What can hang from each mark:
D: C
C: Z
Q: H J P S T X
Z: Q
P: C Q
S: C Q
A: C
U: Q

Every row comes from one small tree of marks. Brackets hold a mark, then the marks that hang from it, in alphabetical order. Every link used is in the known rows. Which tree was each row made from?
Known rows:
{S {C Z} {Q J}}: [-0.38 -2.03 -0.59 -0.47  0.09 -0.47  2.46  2.31  0.28  1.00  2.20  3.09
 -1.70 -2.50 -2.30 -2.40 -1.96  3.93 -2.34 -0.59  1.38 -2.56  0.23]
{Q S T X}: [-0.03  0.03 -0.94  2.51 -0.46  2.67 -2.24 -3.41 -0.09 -2.36 -2.30 -0.05
 -2.57 -0.13  2.87  0.01 -1.57 -4.18  2.22  4.78 -3.36  1.65 -1.28]
{U {Q {S C}}}: [ 1.39 -3.75 -1.04  2.59 -1.27  1.30  1.01 -2.61 -3.77  0.61 -0.95  1.01
  1.66  3.06  0.75  0.91  1.92 -0.79  0.24 -2.11  1.29  0.59 -0.58]
{P {Q X}}: [ 1.04  1.68 -1.48 -0.22  4.03  2.27  1.50  0.47 -4.09 -2.03 -1.66 -2.69
 -0.60 -1.48  2.00 -3.64  0.18 -2.25  0.61  1.02  0.21  0.20 -2.88]
{C {Z {Q J P T X}}}: [-3.03  1.49  1.30 -0.01  0.60 -0.87 -1.63  1.62 -0.17  0.40  2.42  0.52
 -0.71 -0.95 -0.51  0.64  0.17  2.45  0.10 -1.39 -1.01 -0.18 -0.16]
{Z {Q J {P C} T X}}: [-2.81  2.26  1.94 -1.61  0.34  0.09 -1.26 -0.17  3.55 -2.85  1.34 -3.83
 -0.07  1.08 -0.66  2.34 -2.08 -2.25 -0.92  2.26  1.93 -0.50  1.23]
{D C}: [ 3.77 -2.42 -1.59 -0.67 -1.83  0.30  2.77  2.81 -1.36  2.24 -3.14 -0.15
  4.91 -1.32  2.05 -2.39  2.72  0.09  0.41  0.17 -1.01  0.49  3.59]
{Q J P {S C} T X}: [-2.81  0.97 -2.60  2.13 -2.56 -0.03 -3.55 -4.42  4.02 -2.90  0.11  2.14
  1.60  1.63  0.06  1.12 -5.90 -5.62  1.42  7.46  0.00 -0.09  1.49]
{S {Q T X}}: [-0.94  0.30 -0.05 -0.73  1.03  3.34  0.22  1.25 -2.10 -2.32  0.15 -1.37
 -4.67 -2.98  0.53 -1.23 -1.87 -1.05 -0.06  2.33 -1.30 -0.58 -2.68]
{P C}: [ 2.80 -2.74 -1.07 -0.26 -0.71  0.23  1.40  1.98  1.05  0.57 -3.23 -2.05
 -0.72  0.95  0.26 -0.81 -0.14  1.05 -1.07  0.26 -0.69 -0.08  4.62]
{S C}: [ 2.55 -3.02 -1.20  0.15 -1.47  0.55  4.25  1.32  1.07  2.61 -2.33  0.83
  0.85 -0.33  1.02 -2.13  0.14  0.97 -3.05 -1.61  0.53  0.29  1.84]
{D {C {Z {Q J}}}}: [ 1.73 -1.67  0.38 -0.81 -0.81 -1.47  1.83  3.08 -0.62  2.62 -0.09  0.94
  4.41 -1.35  0.74 -1.57  3.58  2.96  0.24 -1.47 -0.29 -0.41  3.14]
{Z {Q J T X}}: [-0.99  2.57  2.41 -2.49  1.30  0.74  0.83 -0.34  1.52 -2.29  0.51 -4.69
 -0.14 -1.98  0.11  1.10 -0.68 -1.86 -1.09  1.83  1.57 -0.44 -1.54]
{Z Q}: [ 0.74  1.16  2.64 -0.78  1.88  1.76  2.05  2.44 -0.78 -0.54 -0.82 -3.54
 -0.63 -0.69  0.95  0.54  2.34  0.40 -0.95 -3.76 -0.17  1.13 -1.18]
{Z {Q T}}: [-0.88  1.85  2.42 -1.32 -0.14  1.34  0.54  2.13  0.59 -0.45 -0.18 -2.11
 -2.09 -0.91 -0.23  2.01  1.07  0.36 -1.84 -2.92  0.01  1.19 -2.56]
{A {C {Z Q}}}: [ 1.54 -2.40  0.66  0.37 -0.74  0.10  1.38  3.60 -0.98  2.93 -0.39  1.72
  3.30 -0.64  0.57 -2.14  4.49  2.74 -0.42 -1.81 -1.33 -0.03  2.31]
{U {Q H J}}: [ 2.49  0.48 -2.30 -2.95 -0.34 -2.46  0.69 -3.19 -3.26  0.48 -0.37 -2.75
  4.52 -0.45 -2.61  1.02 -0.96 -1.66  1.04  1.38  3.71 -1.78 -0.95]
{C {Z {Q H J S T}}}: [-0.84  2.43  0.78 -0.42  0.43 -2.57 -2.34 -0.51  0.82  0.65  1.71  1.80
 -1.54 -1.34 -2.14  1.34 -0.42  2.42  1.14 -1.04 -1.13 -0.16 -1.74]
{P Q}: [ 1.23  2.19 -2.10 -0.38  2.52  1.45  0.97  2.42 -4.17 -1.01 -1.95 -0.93
 -0.48 -1.64  0.13 -2.54  0.14 -0.57  0.12 -1.39  0.11  0.52 -3.41]
{U {Q H}}: [ 2.47 -0.69 -1.63 -1.65 -0.25 -1.05  0.98 -2.66 -4.09  1.32 -0.74 -1.94
  2.40  0.73 -0.99  0.87  0.82 -1.13  0.79 -0.94  2.29 -0.52 -1.49]
{U Q}: [ 1.41 -2.45 -1.04  0.17 -0.73  1.20  1.60 -0.06 -5.68  1.11 -1.13 -1.65
  2.27  0.89  0.24  0.64  2.44  0.13 -0.07 -2.76  1.36  0.17 -0.86]
{D {C {Z {Q X}}}}: [ 1.65 -2.52  1.01 -0.05 -0.05 -0.33  2.20  2.36 -0.98  2.50 -0.15  0.44
  3.29 -0.69  2.46 -2.20  4.43  2.45  0.38 -1.42 -0.91  0.07  3.15]

Which tree is each row?
[ 0.72 -2.60  1.22  0.26  0.35 -0.78  0.55  2.51  1.35  1.28 -0.38 -0.56
 -2.32  1.48 -0.26 -0.07  1.58  4.26 -1.38 -2.49 -0.71 -0.33  3.98] | {P {C {Z Q}}}
[-1.01  1.42  3.02 -1.19  1.40  2.17  1.05  0.21  0.69 -1.49  0.12 -3.89
 -2.20 -0.78  1.71  0.93  1.09 -1.30 -1.34 -0.48  0.13  0.86 -2.11] | {Z {Q T X}}
[-4.08 -2.14 -0.19  1.37 -1.02  1.22 -0.20  1.04  1.23  0.47  3.62  4.66
 -4.68  0.25 -0.31 -1.23 -2.50  2.00 -2.23  0.13 -0.05 -1.14 -0.42] | {S {C Z} {Q P T X}}
[-3.47  1.26 -3.27  2.42 -4.67 -2.08 -5.01 -1.28  3.54 -0.45  0.93  6.38
  1.15  1.36 -2.98  2.47 -5.37 -1.10  0.88  2.88 -0.82  0.22  0.90] | {Q J P {S {C Z}} T}
[-1.59  0.39  1.75  0.16  0.04 -0.36 -0.50  3.03 -1.05  1.94  1.38  1.53
 -2.64 -1.35 -0.49  0.65  2.15  4.61 -0.94 -4.54 -1.89  0.66 -1.41] | {C {Z {Q T}}}
[-0.57  1.07 -1.71  1.65  1.45  1.92 -0.59 -2.36 -0.79 -2.40 -0.86  1.38
 -2.66  0.38  1.38 -1.88 -1.50 -3.17  0.02  2.56  0.33  0.66 -3.98] | {P {Q {S C} T X}}
[-0.50 -2.46  0.75  1.13 -0.78 -0.55  2.50  2.04  1.54  3.16  0.96  2.85
 -0.36  1.09  0.37 -0.92  1.34  3.69 -2.96 -4.46  0.34  0.26  1.55] | {S {C {Z {Q P}}}}
[ 2.16 -1.65  0.69 -0.93  0.17 -1.46  1.94  1.08 -0.21  2.65  0.04  0.35
  3.36 -0.74  1.85 -2.09  3.68  1.84  0.78 -0.53 -0.53 -0.28  2.84] | {D {C {Z {Q H X}}}}
[ 1.69  1.33 -2.59 -0.09 -3.04 -2.26 -2.07 -5.24  4.52  0.65 -1.52  3.89
 -2.05  0.55 -1.66  1.41 -4.21 -2.98  0.52  3.62 -0.53  0.68 -1.94] | {Q H {S C} T}
[ 0.74 -1.51  0.21 -0.59 -1.79 -0.81  0.52  3.18  0.14  2.60  0.09  2.01
  3.63 -1.34 -0.81 -1.39  3.02  2.48 -0.71 -0.21 -0.51 -0.62  1.88] | {A {C {Z {Q J T}}}}
[-0.43 -1.60 -2.28  1.96 -1.57 -0.32 -2.59 -2.37 -2.65 -1.58 -0.13 -0.14
  3.72  4.10 -1.57  2.68 -1.05 -2.11  2.24  0.85  1.86 -0.49  2.06] | {U {Q J {P C} S}}
[-0.44 -0.08  1.83  2.13  1.60  0.31 -0.68  1.92 -1.88  0.99  0.72  1.52
 -2.11 -0.18  0.69  0.06  2.82  3.70  1.03 -4.52 -2.90  1.14 -0.74] | {C {Z {Q S}}}
[ 0.02  1.82  2.42 -0.51  1.30  0.01 -0.07 -4.99  4.17 -1.67  0.67 -1.49
 -2.68  1.22  0.97  1.47 -0.99 -3.43 -0.20  1.95  1.02  0.55 -2.45] | {Z {Q H {S C} T X}}
[ 0.93  4.36 -3.32  0.15  2.02 -2.06 -3.99 -6.88  1.81 -3.85 -0.83 -2.04
  3.77  0.69 -0.07 -0.20 -6.16 -7.98  6.18  9.02 -0.71 -0.67  1.60] | {Q H J P S X}
[-1.09  0.82  2.12  0.13  0.87  1.12 -0.03  2.58  1.22 -1.10  0.02 -2.64
 -0.56  2.37  0.20  1.81  0.93  0.03 -0.76 -3.32  0.15  1.03  1.56] | {Z {Q {P C}}}
[ 1.47 -1.06  0.22 -0.14 -1.46 -1.80  0.07  0.93  0.50  2.54  0.11  2.64
  2.34 -0.32  0.59 -0.50  2.90  2.01  1.00 -0.84 -1.09  0.30  1.74] | {D {C {Z {Q H S T}}}}
[-2.18 -2.56 -1.23  2.91 -2.04  1.49 -3.30 -4.08 -1.98 -1.72  0.39  0.33
  0.06  5.18  0.80  2.90 -0.49 -3.26  1.60  1.86  0.76  0.54  0.63] | {U {Q {P C} S T X}}
[-0.83  1.65  1.32 -1.08  0.32 -1.92 -0.88  1.21  0.08  2.12  1.63  1.35
 -2.55 -1.45 -1.36  0.79  1.00  3.73 -0.34 -3.30 -1.24  0.22 -1.83] | {C {Z {Q H T}}}
[ 0.18  3.62  1.75 -3.17  0.31 -0.90 -0.03 -0.49  2.17 -0.21  0.22 -2.34
 -1.96 -1.07 -1.49  2.24 -0.53 -0.87 -1.00 -1.11  0.92  0.54 -3.18] | {Z {Q H T}}
[-1.86  1.30  0.91  1.89  1.10 -0.75 -2.18  1.83 -1.08  0.16  1.58  1.78
 -0.12  0.11 -0.64  0.83  0.85  2.73  1.73 -3.11 -2.11  0.56  0.15] | {C {Z {Q J P S}}}
[-0.53 -0.44  2.32  0.69  2.53  0.51  0.92  1.92 -1.90  1.22  1.10 -0.77
 -1.74 -1.04  1.66 -1.12  3.03  3.45  0.06 -3.44 -1.95  0.38 -0.16] | {C {Z {Q X}}}
[-1.04  1.17  2.41 -0.05  0.78  0.87  0.27 -2.89  3.43 -2.71  0.61 -2.04
 -0.73  0.19  0.63  1.40 -1.17 -2.75 -0.78  2.52  1.53  0.01 -1.27] | {Z {Q J {S C} T X}}
[-0.30  1.10 -2.15  0.11  1.46 -0.20 -2.42 -2.86  1.82 -4.33 -0.98 -1.08
 -2.01  1.28 -1.01 -0.74 -3.82 -3.17  0.60  6.51  1.87 -1.38 -0.02] | {P C {Q J S T X}}
[-0.09  1.16 -2.17 -2.20 -0.22 -1.59  0.94 -0.47  2.67 -0.55  1.77  1.47
  0.14 -0.90 -3.46 -1.04 -5.53 -1.13 -0.94  2.46  2.90 -2.50  0.20] | {S C {Q H J P}}
